Known rows, with every way that one mark hangs from another:
{C {L {J W} {R H} X}}: [-0.82, -0.28, -0.02, -1.35,  0.36, -2.61,  1.06,  1.13,  0.58,  0.75,
  4.38, -0.24,  1.49, -0.28,  1.05, -4.95, -0.35,  0.20, -0.36,  4.60]
{R H {L {J W} X}}: [-0.19, -0.23, -0.27, -0.97,  2.04, -2.62,  2.31,  1.17,  1.87,  0.43,
  4.39, -0.67,  1.49, -0.11, -1.51, -2.48, -0.88, -0.53, -0.44,  2.59]
{X {L {J W} {R H}}}: [ 0.05, -1.33, -0.74, -0.16,  0.13, -2.79,  1.16,  0.64, -0.20,  0.06,
  2.63,  0.15,  1.35, -1.24,  0.52, -2.23, -0.99, -0.28, -0.03,  1.15]
{R H {L C {J W} X}}: [-0.25, -0.37, -0.13, -1.01,  1.39, -1.81,  3.17,  1.34,  2.39,  1.19,
  4.96, -0.68,  1.36,  0.51,  0.09, -2.80, -1.14, -1.53,  0.06,  3.05]
{E L W}: [-1.88, -1.27,  0.90, -0.18,  0.51, -4.03, -0.65,  0.87, -0.93, -2.36,
  2.80, -1.17, -1.41, -0.94, -0.06, -4.10, -0.41,  0.16, -0.25,  0.45]
{C {L {J {W E}} {R H} X}}: [-1.86, -0.18,  0.35, -1.22,  0.85, -1.97,  1.14,  1.02,  1.74,  0.29,
  4.99, -0.12,  2.37,  0.79,  0.81, -4.64, -0.19, -0.45, -2.04,  4.33]
{W {E {L C J}}}: [-3.55, -1.26,  0.63, -0.14,  0.71,  0.38,  2.06,  0.59,  2.44, -1.42,
  3.43, -0.65, -0.41,  1.45,  0.82, -1.88,  0.06, -1.87, -1.98,  0.24]
{X {L J {R H}}}: [-0.84, -1.33,  0.34,  0.00, -1.03, -1.87,  1.47,  0.70,  0.16,  0.09,
  2.20,  0.53,  0.94, -0.96,  0.61, -0.78, -1.27, -0.17, -0.77,  0.62]
{H {R {L C {J {W E}} X}}}: [-1.89, -0.87,  0.24, -2.14,  1.21, -0.41,  3.53,  0.74,  4.49,  0.07,
  5.02, -0.23,  2.24,  1.75,  1.04, -2.26,  0.12, -2.15, -0.67,  3.05]
{E {L R X} W}: [-1.91, -1.14,  1.62, -0.70, -1.84, -4.14,  0.97,  1.54, -1.17, -1.66,
  4.55, -0.85, -0.69, -0.15,  0.46, -6.86, -0.35, -0.08, -0.01,  3.93]
{R H L}: [-0.48, -0.16,  0.74, -0.78,  1.77, -2.27,  0.30,  0.80,  0.97, -0.48,
  1.77, -0.65,  0.92, -1.15, -0.45, -1.00, -1.49, -0.13, -0.92, -0.30]
{L C {J W} {R H} X}: [-0.31, -0.61, -0.18, -1.18, -0.59, -1.62,  2.93,  1.42,  0.66,  1.14,
  4.25, -0.29,  0.82,  0.46,  0.78, -4.33, -0.86, -1.81,  0.03,  4.61]
{J L W}: [ 0.66, -0.17, -1.13, -0.77,  1.36, -3.39, -0.89,  0.35, -0.14, -1.89,
  1.95, -0.93,  0.56, -1.21,  0.39, -4.07,  0.57, -0.08, -0.49,  0.55]
{J {L C R X} {W E}}: [-0.54, -0.07,  0.17, -1.08, -1.06, -1.87,  1.80,  1.07,  1.26, -0.91,
  4.89, -0.49,  2.08,  1.27,  2.37, -6.81,  0.52, -1.91, -1.45,  4.07]
{X {L C {J {W E}} {R H}}}: [-1.06, -1.31, -0.16, -0.04,  0.03, -1.17,  2.14,  0.69,  1.42,  0.34,
  3.68,  0.22,  2.11,  0.47,  1.91, -2.34, -1.03, -1.91, -1.17,  1.27]
{C {L R}}: [-1.48, -0.19,  0.66, -1.31,  0.08, -1.90, -0.46,  0.44, -0.16, -0.84,
  1.88, -0.25,  0.37, -1.20,  2.91, -3.30,  0.01,  0.83, -0.40,  1.82]
{R H {L C {J {W E}} X}}: [-1.27, -0.26,  0.36, -0.77,  1.98, -1.03,  3.32,  1.21,  3.48,  0.71,
  5.49, -0.61,  2.22,  1.59, -0.13, -2.53, -0.92, -2.15, -1.65,  2.60]
{W {E {L J}}}: [-3.47, -1.07,  0.56, -0.16,  1.34, -0.44,  1.04,  0.42,  1.90, -2.18,
  3.05, -0.62, -0.32,  0.80, -0.94, -1.56,  0.32, -0.86, -2.54, -0.15]
{W E}: [-1.58, -0.14,  0.30, -0.46,  1.40, -1.34,  0.15,  0.28,  1.21, -1.48,
  1.88, -0.65, -0.02,  0.06, -0.05, -0.51,  0.23, -0.48, -2.83, -0.88]
{W {E L}}: [-2.64, -0.79,  0.52, -0.23,  0.95, -1.63,  0.06,  0.45,  1.15, -2.30,
  2.68, -1.02, -0.46,  0.32, -0.25, -2.58,  0.24, -0.56, -2.60, -1.01]
{C {L J}}: [-2.00, -0.41,  0.09, -0.77,  1.52, -1.16,  0.10,  0.20,  1.34, -0.55,
  2.26, -0.35, -0.20, -0.58,  1.38, -0.65,  0.35,  0.75, -0.93,  0.70]

Rows:
[-0.25, -0.13,  0.41, -0.99, -1.08, -2.34,  1.40,  1.39,  1.18, -0.23,
  4.69, -0.40,  2.51,  1.14,  1.54, -7.02, -0.49, -2.25, -1.81,  3.96] -> {J {L C {R H} X} {W E}}
[-1.37, -0.70,  0.41, -0.85, -0.25, -3.13,  1.04,  1.41,  0.33, -0.94,
  4.79, -0.86,  1.20,  0.66, -0.55, -6.94, -0.50, -1.16, -1.95,  3.01] -> {J {W {E {L {R H} X}}}}
[-3.60, -1.09,  1.29, -0.64, -1.66,  0.25,  3.64,  1.23,  2.19, -0.72,
  5.35, -0.29,  0.29,  2.23,  1.30, -4.53,  0.08, -2.10, -1.76,  3.69] -> {W {E {L C J R X}}}
[-0.33,  0.05,  0.80, -0.81,  0.51, -2.94,  1.58,  1.26,  1.52,  0.32,
  3.62, -0.73,  0.96, -0.26, -0.84, -2.05, -1.22, -0.09, -1.24,  1.23] -> {R H {L X}}
[-1.46, -0.52,  0.73, -0.66,  2.20, -1.12,  1.32,  0.77,  1.82, -0.36,
  2.16, -0.31,  1.01, -0.63, -1.21, -0.03, -1.42, -0.47, -0.84,  0.45] -> {R H {L J}}
[-1.68, -1.03,  0.96, -0.30, -0.77, -4.57,  0.63,  1.36, -0.41, -1.54,
  4.54, -1.26, -1.43, -0.04, -0.37, -5.21, -0.16,  0.17, -0.60,  2.02] -> {E {L X} W}
[-1.00, -1.46,  0.47,  0.01, -1.61, -0.98,  2.33,  0.88,  0.73,  0.87,
  2.62,  0.50,  0.80, -0.27,  2.25, -1.12, -1.50, -1.19, -0.23,  1.01] -> {X {L C J {R H}}}
[-0.35, -0.21,  0.82, -1.03, -1.45, -2.75,  1.33,  1.37, -0.20,  0.32,
  2.93, -0.33,  0.41, -0.33, -0.10, -3.64, -1.00, -0.41, -1.31,  2.83] -> {L {R H} X}
[ 0.84, -0.22, -0.05, -1.14, -1.59, -3.18,  1.28,  1.50,  0.01,  0.19,
  4.21, -0.48,  1.72,  0.02,  1.78, -7.30, -0.68, -1.60, -0.15,  4.31] -> {J {L C {R H} X} W}
[-2.27, -1.54,  1.65, -0.67, -1.36, -2.66,  0.60,  1.21, -1.13, -1.79,
  3.21, -0.78, -0.84, -0.39,  2.58, -6.14, -0.88, -1.14,  0.88,  2.84] -> {E {L C R} W}
[-0.23, -0.07,  0.16, -0.60, -1.58, -2.19,  1.75,  1.06,  1.37, -0.29,
  3.88, -0.68,  0.05,  0.62,  1.80, -4.09,  0.30, -0.97, -1.04,  1.95] -> {J {L C X}}
[-1.32, -1.40,  0.19, -0.15, -1.64, -0.53,  2.77,  0.55,  0.89,  0.22,
  2.75,  0.35,  0.33, -0.14,  3.12, -0.94, -0.48, -0.91,  0.10,  1.02] -> {X {L C J R}}
[-1.53, -0.59,  0.67, -1.09, -1.73, -0.22,  3.65,  1.17,  1.27,  0.56,
  3.87, -0.02, -0.11,  0.86,  1.75, -2.65, -0.08, -1.41, -0.35,  4.06] -> {L C J R X}
[-0.21, -0.30, -1.14, -0.81,  1.08, -2.47,  2.07,  0.75,  0.95, -0.16,
  3.87, -0.76, -0.26,  0.12, -0.93, -2.26,  0.67, -0.25, -0.70,  2.24] -> {L {J W} X}
[-0.91, -0.14, -0.94, -1.07,  1.53, -2.69,  1.08,  0.61,  1.36,  0.19,
  4.50, -0.71,  0.22, -0.02,  1.03, -3.24,  0.87,  0.70, -0.56,  2.87] -> {C {L {J W} X}}
[-0.77, -0.26,  0.64, -1.14, -2.16, -1.39,  2.66,  1.22,  0.45,  0.45,
  3.52, -0.42, -0.21,  0.37,  2.46, -3.72, -0.20, -1.12, -0.37,  3.29] -> {L C R X}
[-0.39, -0.37,  0.85, -0.87, -0.76, -2.46, -0.68,  0.94, -0.52, -1.31,
  1.49, -0.12,  1.25, -1.14,  0.43, -4.40, -0.98, -0.54, -1.05,  1.85] -> {J {L {R H}}}
[-1.19, -1.25,  0.03, -0.88, -1.02, -1.90,  2.84,  1.63,  0.56,  0.38,
  5.01, -0.61,  0.40,  0.73,  0.62, -6.50, -0.85, -1.89,  0.31,  4.53] -> {E {L C {J W} {R H} X}}
[-0.43, -0.22,  0.74, -1.08, -2.68, -1.77,  2.02,  1.24,  0.59, -0.35,
  3.78, -0.24,  0.72,  0.48,  2.68, -5.59,  0.07, -1.20, -0.46,  3.85] -> {J {L C R X}}
[-3.10, -1.85,  1.62, -0.59, -0.94, -1.44,  1.60,  1.18, -0.43, -1.62,
  3.57, -0.44, -0.68,  0.13,  1.79, -5.04, -0.79, -1.46,  0.94,  3.49] -> {E {L C J R} W}
[-0.44, -0.08,  0.91, -0.84, -0.03, -2.09,  2.57,  1.46,  2.06,  1.10,
  4.04, -0.74,  0.76,  0.38,  0.92, -2.44, -1.49, -1.07, -0.73,  1.69] -> {R H {L C X}}
[-3.88, -1.38,  1.23, -0.64, -0.41,  0.92,  2.43,  0.79,  1.72, -1.58,
  3.50, -0.21,  0.29,  1.36,  1.63, -3.50, -0.18, -2.14, -1.35,  2.14] -> {W {E {L C J R}}}
[ 0.37, -0.28, -0.52, -1.23,  0.25, -2.91, -0.53,  0.54, -0.92, -2.03,
  1.93, -0.52,  1.32, -1.31,  1.27, -5.71,  0.30, -0.34,  0.11,  2.49] -> {J {L R} W}
[-2.59, -1.49,  1.10, -0.18, -1.00, -2.53,  2.51,  1.47,  0.89, -0.64,
  5.49, -0.92, -1.45,  1.10,  0.54, -4.54, -0.27, -1.15, -0.02,  3.14] -> {E {L C J X} W}
